Each row comes from the steps of one walk. Every step used is in the known rows, and no mark comes twice. Write the walk behind each row, first mark first.
Known rows
nozel-vapum-padok-tinav-fati-dilil-lalit: [ 0.66 -2.60  0.01  2.69  0.29 -3.63 -0.77 -1.90  0.25  0.39 -0.77 -1.89
 -4.22  2.34 -1.26  1.23 -1.86  1.30 -6.25 -0.30  0.44  1.59 -1.21 -1.64
  1.71]
padok-vapum-nibeve: [ 0.87  0.11  1.33  2.11  0.03 -1.03 -0.11 -0.71 -0.53  0.96  0.90  0.88
 -0.24  0.03 -1.10  0.63  0.26  0.24  0.60  0.69  0.13  1.12 -0.08  1.50
  1.58]
vapum-padok: [-1.51 -0.45  0.43 -0.09  0.36 -0.78 -0.98 -0.62 -0.30  0.14  0.45  0.16
 -0.32 -0.40  0.19  0.23  0.06 -0.10 -1.51  0.35  0.39  0.26  0.65 -2.75
  0.46]
nozel-vapum-nibeve-tinav-fati-dilil: [-0.04 -2.79  1.08  1.11  0.14 -2.67 -0.97 -2.48  0.00  0.90 -1.76 -1.79
 -0.61  1.16 -1.65  1.33 -1.78  0.84  1.57 -0.78  0.87  1.19 -1.82  1.87
  5.06]
vapum-pelofop: [ 0.80  0.80  0.58 -0.82  0.32 -0.44  0.06 -0.42  0.09 -0.12  0.16  0.09
  0.87 -1.80  0.09 -0.55 -0.05  0.47 -0.96  0.21 -0.27  1.63 -0.28 -4.95
  1.51]
nibeve-tinav-fati: [ 0.63 -0.89 -0.14 -0.01  0.53 -0.73 -0.47 -1.25  0.44  0.40 -1.39 -0.66
 -0.47  0.28 -0.65 -0.12 -1.12 -0.02 -0.38 -0.53 -0.60  0.29 -1.12 -1.49
  0.85]
vapum-nibeve-tinav: [ 0.84 -0.94  2.42  0.98  0.80 -1.59 -0.83 -1.32 -0.62  0.61 -0.23 -0.32
  0.96  0.56  0.11  0.36 -0.16  0.05  3.26 -0.06 -0.42  0.61 -0.91 -1.99
  3.06]
motir-vapum-nibeve-tinav: [ 1.33 -1.83  2.90  2.99  0.46 -1.89 -0.56 -0.88 -0.34  1.35 -0.49 -1.42
  0.83  0.05 -0.73  0.41 -0.31 -0.21  1.89  0.34  0.43  1.25 -1.27 -0.68
  4.27]
padok-tinav: [ 2.17  1.26  0.19  0.77  0.34 -1.24 -0.31 -0.31 -0.58  0.25  0.47 -0.62
 -2.46 -0.24  0.30 -0.08  0.01  0.19 -1.56 -0.67 -0.05  0.28 -0.25 -1.22
 -0.71]
nibeve-vapum-nozel: [-0.55  1.36  0.83 -0.77  0.43 -0.46 -0.13 -0.77  0.50  1.21  0.57 -0.98
 -1.18 -0.90  0.51  0.86  0.02 -0.29  1.12  1.38 -0.35  0.81 -0.43 -1.74
  5.48]
fati-dilil-lalit-tinav: [ 0.87 -2.07  0.62  2.30  0.31 -1.03 -1.20 -0.76  1.18 -0.30 -0.87 -1.20
  0.34  3.69 -0.06  0.89 -0.32  1.16 -2.52  0.35  0.63  0.43 -2.88 -3.23
  0.22]
dilil-lalit-tinav: [ 1.97 -0.36  0.98  2.81  0.25 -0.70 -0.70 -0.24  0.84 -0.32 -0.34 -0.63
  0.75  3.11 -0.12  0.17 -0.28  0.29 -1.62  0.59 -0.65  0.74 -2.43 -4.39
 -0.26]
padok-tinav-fati-dilil: [ 1.03 -0.39 -1.25  0.28  0.34 -1.59 -0.39 -1.33  0.21  0.29 -1.34 -1.54
 -3.55  0.30 -0.42  0.50 -0.95  0.98 -3.90 -1.06  0.47  0.29 -1.08  0.13
 -1.25]
nozel-vapum-padok: [-1.30 -0.76  0.61  0.54 -0.39 -1.43 -0.99 -0.82 -0.54  0.35  0.72 -0.32
 -0.91 -0.23 -0.82  0.67 -0.63 -0.07 -0.71  0.03  1.13  0.78  0.55 -0.13
  2.74]
lalit-dilil: [ 0.51 -0.15 -0.73  0.14 -0.17 -0.05  0.03 -0.06  0.75  0.32 -0.19 -0.51
  0.16  1.06  0.10  0.83 -0.66  0.24 -0.30 -0.06  0.72 -1.07 -1.02 -1.67
  1.92]
nibeve-vapum: [-0.37  0.08  1.03  0.78  0.01  0.05 -0.07 -0.01  0.81  1.14  0.26 -0.89
 -0.75 -0.68 -0.36  0.54 -0.21  0.17  2.44  0.68  0.27  0.14 -0.30 -0.19
  2.66]
tinav-padok-vapum: [-1.37 -0.94 -0.70  1.20  0.02 -0.44 -0.32 -0.10  1.48  0.77  0.56  0.97
 -0.65  0.60 -1.93  0.17 -0.32  0.14 -3.18  0.01  1.05  0.67  0.53 -1.14
  1.22]
motir-vapum-nibeve-tinav-nozel: [ 0.82 -1.66  1.71  2.28  0.86 -2.03 -0.42 -1.02  0.74  1.42 -0.59 -1.70
  0.95  0.95 -2.12 -0.28 -0.44 -0.68  2.17  0.39 -0.20  1.36 -1.46 -3.30
  4.15]
nozel-vapum-padok-tinav-nibeve: [ 0.74  0.46  1.28  1.96  0.19 -3.40 -1.02 -1.67  0.22  0.77  0.70 -1.14
 -2.88  0.98 -1.68  0.93 -0.98  0.28 -2.73 -0.73  1.02  2.02  0.28 -2.37
  5.71]
lalit-tinav-nibeve-vapum: [ 0.43  1.21  1.88  2.18  0.23 -0.80 -1.15 -1.04  2.39  1.27 -0.29 -1.52
  0.18  1.64 -1.48  1.01 -0.55  0.22  1.55  0.40  0.64  1.32 -2.21 -3.86
  6.03]
nibeve-vapum-padok-tinav-nozel: [-0.23  0.85  0.39  0.61  1.05 -2.07 -1.21 -1.13  0.96  1.58  1.02 -1.57
 -3.60 -0.50 -1.35  0.05 -0.34 -0.20 -0.44  0.37 -0.04  0.77 -0.08 -6.72
  2.39]
lalit-tinav: [ 1.07  1.15  0.31  0.74 -0.04 -0.14 -1.43 -0.47  0.20 -0.09 -0.16 -0.55
  0.38  0.80 -0.03  0.07 -0.05 -0.11 -0.35 -0.21  0.46  0.16 -1.70 -2.57
 -0.34]
fati-dilil: [-0.94 -1.72 -0.32 -0.44  0.03 -0.34 -0.42 -0.46  0.29  0.01 -0.60 -0.57
 -0.39  0.43  0.11  0.74 -0.03  0.87 -0.94 -0.20  1.32 -0.31 -0.47  1.10
  0.33]
lalit-dilil-fati: [ 0.54 -1.08 -0.96  2.13 -0.04 -0.74  0.45 -0.56  1.31  0.31 -1.28 -0.72
 -0.02  1.09 -0.60  0.37 -1.15  0.42 -1.91  0.26 -0.63 -0.51 -1.58 -1.10
  1.61]
dilil-lalit-tinav-nozel: [ 1.29 -0.33 -0.34  2.10  0.65 -0.85 -0.71 -0.43  1.94 -0.25 -0.41 -0.96
  0.78  4.09 -1.54 -0.51 -0.41 -0.22 -1.44  0.61 -1.28  0.84 -2.56 -6.96
 -0.27]
nibeve-tinav-fati-dilil: [-0.27 -2.67 -0.48 -0.59  0.57 -1.13 -0.91 -1.74  0.70  0.42 -1.96 -1.25
 -0.77  0.87 -0.58  0.58 -1.12  0.83 -1.28 -0.76  0.60 -0.11 -1.64 -0.57
  1.04]
nibeve-tinav-fati-dilil-lalit: [ 0.59 -4.05  0.20  1.61  0.86 -1.60 -0.26 -1.50  1.32  0.18 -2.13 -1.33
 -0.51  3.22 -0.68  0.62 -1.42  1.20 -2.60  0.01 -0.49  0.45 -2.29 -2.37
  1.26]

Write each row's walk
[ 1.40  2.65  1.53  0.70  1.00 -2.34 -0.18 -1.62  1.28  1.62  0.52 -1.74
 -3.12  0.27 -0.33  1.13 -0.32  0.06 -0.97  0.55 -0.39  2.10 -0.80 -4.13
  8.21] : padok-tinav-nibeve-vapum-nozel
[-0.44 -0.10  0.32  0.85 -0.05 -1.70 -0.02 -0.90  0.47  0.54  0.15 -0.80
  0.32  1.26 -2.46  0.06 -0.74 -0.45  3.03  0.02 -0.45  1.37 -0.29 -0.17
  3.80] : tinav-nozel-vapum-nibeve
[-1.39 -1.92  1.85  1.13  1.12 -1.93 -0.99 -1.26  0.90  0.69 -0.63 -0.39
  1.07  1.37 -0.77  0.19 -0.66 -0.01  1.65 -0.38 -0.04  0.91 -0.56 -4.76
  4.38] : vapum-nibeve-tinav-padok
[ 0.49 -4.03  1.53  2.51  1.18 -2.52 -0.29 -2.07  0.80  0.46 -2.15 -1.36
  0.15  3.36 -0.67  0.95 -1.39  1.24 -0.50  0.29 -1.09  1.19 -2.43 -2.33
  2.86] : vapum-nibeve-tinav-fati-dilil-lalit
[ 0.56 -2.20  1.00  3.17  0.22 -2.75 -1.17 -1.71  1.54  0.26 -0.78 -2.01
  0.64  4.88 -2.50  1.01 -1.07  0.68  0.52  0.35  0.15  1.78 -3.23 -3.52
  4.02] : fati-dilil-lalit-tinav-nozel-vapum-nibeve
[-2.20 -0.35  2.06  1.37  0.64 -1.49 -0.68 -1.18  1.83  1.47  0.27 -0.84
 -0.70  0.38 -1.25  1.09 -0.47  0.26  0.41  0.90  0.54  1.43  0.19 -3.95
  6.82] : tinav-nibeve-vapum-padok
[-1.35 -3.06  0.02  2.45  0.59 -1.34 -1.37 -0.66  2.67 -0.25 -1.29 -1.12
  0.49  4.52 -0.86  0.75 -0.82  1.04 -4.26 -0.03  0.99  0.70 -2.55 -6.02
  1.18] : fati-dilil-lalit-tinav-padok
[-0.11 -0.55 -1.18  0.10  0.00 -0.52 -1.54 -1.43  1.09 -0.01 -1.77 -1.48
 -0.65  1.38 -0.71  0.65 -0.94  0.69 -2.67 -0.55  0.99  0.26 -2.56 -1.23
 -0.72] : lalit-tinav-fati-dilil
[ 1.47 -0.74  1.17  2.06  0.57 -1.77 -0.60 -1.96 -0.16  1.39 -0.52  0.20
 -0.63  0.25 -1.78  0.48 -0.83  0.17  0.26  0.14 -0.62  1.36 -1.17 -0.03
  2.45] : padok-vapum-nibeve-tinav-fati
[ 0.42  0.82  1.12  1.39  0.93 -2.72 -0.94 -1.47  0.50  0.58  0.37 -0.56
 -2.37  0.83 -0.70  0.52 -0.36  0.28 -3.66 -0.38  0.21  1.57  0.28 -4.91
  3.36] : vapum-padok-tinav-nibeve
[-0.81 -0.85  0.25  0.94  0.75 -2.34 -1.39 -1.97  0.60  1.56 -0.64 -2.19
 -4.74 -0.82 -0.61  1.24 -1.16  1.08 -3.16 -0.05  1.11  0.67 -0.80 -2.72
  2.05] : nibeve-vapum-padok-tinav-fati-dilil
[-0.74  0.14  1.60  1.57  0.30 -0.70  0.21 -0.54  2.18  1.34 -0.15 -0.94
 -0.32  0.83 -1.41  0.85 -0.53  0.34  1.91  0.60  0.10  1.17 -0.45 -1.14
  6.20] : tinav-nibeve-vapum
[-0.39 -3.01 -0.11  3.54  0.32 -1.48 -1.50 -0.84  2.58  0.46 -0.28 -0.24
 -0.40  4.33 -1.93  1.09 -0.70  1.25 -5.68  0.36  1.65  1.02 -2.42 -4.47
  1.39] : fati-dilil-lalit-tinav-padok-vapum
[ 0.43  0.77  1.74  1.38  0.69 -1.99 -1.30 -0.97 -0.17  1.55  1.15 -1.29
 -3.70 -1.22  0.14  0.69 -0.25  0.27 -0.68  0.33  0.68  0.67  0.03 -4.14
  2.55] : nibeve-vapum-padok-tinav
[ 1.86  1.20  0.66  1.52  0.55 -1.90  0.03 -0.85  0.85  0.45 -0.18 -0.72
 -1.98  1.28 -0.88  0.30 -0.33  0.39 -2.19 -0.74 -0.13  1.30 -0.30 -2.24
  2.90] : padok-tinav-nibeve
[ 0.39 -0.78  2.03  2.98 -0.06 -1.24  0.27 -0.14 -0.22  0.97 -0.12 -1.07
  0.42 -0.30 -0.82  0.37 -0.09 -0.22  0.74  0.72  0.33  1.35 -0.50  1.14
  2.73] : motir-vapum-nibeve
[-0.66 -1.73 -0.47  2.05  0.70 -2.01 -1.58 -1.55  2.26  0.51 -0.06 -0.37
 -0.73  4.04 -1.07  1.35 -0.38  0.83 -7.00  1.07  1.05  1.70 -2.56 -6.23
  4.11] : fati-dilil-lalit-tinav-padok-vapum-nozel
[-1.17 -1.56 -1.49 -0.56  0.01 -0.41 -0.06 -0.99  0.84  0.05 -1.71 -0.89
 -1.13  0.49 -0.70  0.58 -0.92  0.82 -2.48 -0.36  0.43  0.08 -0.83  1.37
 -0.53] : tinav-fati-dilil
[-0.48 -0.88 -0.84  0.05  0.72 -2.44 -1.35 -1.95 -0.16  0.40 -0.91 -1.39
 -4.04 -0.17 -0.31  0.76 -0.95  0.94 -5.41 -0.72  0.78  0.56 -0.47 -2.46
 -0.58] : vapum-padok-tinav-fati-dilil
[-0.46  1.45 -0.61  0.40  0.41 -1.09 -1.76 -1.30  1.36  0.77  0.62  0.22
 -0.64  1.34 -1.12  0.66 -0.10 -0.45 -4.83  0.56  0.93  1.52 -1.42 -5.44
  3.43] : lalit-tinav-padok-vapum-nozel
[ 0.09 -0.61  1.80  2.32  0.92 -2.20 -1.02 -1.99  3.03  1.12 -0.78 -2.33
 -0.34  4.25 -0.58  2.07 -0.60  1.03 -1.91  1.59  0.23  2.24 -3.42 -6.22
  8.95] : fati-dilil-lalit-tinav-nibeve-vapum-nozel
[ 1.09 -0.87  0.99  1.40  0.93 -1.93 -0.86 -1.64  0.39  1.38  0.46  0.29
  0.17  1.21 -2.47  0.01 -0.17 -0.23  1.92  0.35 -0.36  1.04 -0.92 -2.93
  3.15] : padok-vapum-nibeve-tinav-nozel
[ 1.58  1.27 -1.15 -0.01  0.68 -1.33 -0.19 -0.50  0.53  0.30  0.19 -0.93
 -2.34  0.67 -1.20 -0.69 -0.16 -0.28 -1.32 -0.68 -0.67  0.41 -0.31 -3.78
 -0.84] : padok-tinav-nozel
[ 1.77 -0.22 -0.11  2.67  0.30 -0.75 -0.44 -0.75  1.38 -0.26 -1.49 -0.95
 -0.10  3.19 -0.89 -0.02 -1.19  0.20 -3.39  0.39 -1.47  1.13 -2.88 -3.87
 -0.88] : dilil-lalit-tinav-fati
[ 0.69  1.09  0.65  1.59 -0.11 -1.82 -1.35 -1.42  0.59  0.45  0.05 -1.30
  0.68  2.04 -2.49  0.19 -0.70 -0.60  2.68 -0.17  0.03  1.56 -2.11 -2.84
  3.69] : lalit-tinav-nozel-vapum-nibeve
[-1.60  0.42 -0.92 -0.26  0.42 -0.96 -0.39 -0.82  1.21  0.82  0.81  0.82
 -1.07  0.32 -1.05  0.48 -0.04 -0.34 -4.46  0.68  0.46  1.38  0.39 -2.83
  3.81] : tinav-padok-vapum-nozel
[ 0.85  0.65 -0.22  1.14 -0.03 -2.68 -0.89 -1.66 -0.59  0.60 -0.07 -1.33
 -4.17 -0.57 -1.34  0.41 -1.53  0.03 -3.99 -0.82  0.28  1.37 -0.01 -0.92
  1.47] : nozel-vapum-padok-tinav-fati
[-1.76 -0.67 -0.58 -0.14  0.02 -1.63 -0.88 -1.00  0.59  0.39  0.58 -0.66
 -0.68  0.61 -2.26  0.02 -0.77 -0.58 -0.59  0.11  0.48  0.85  0.42 -2.66
  2.78] : tinav-nozel-vapum-padok
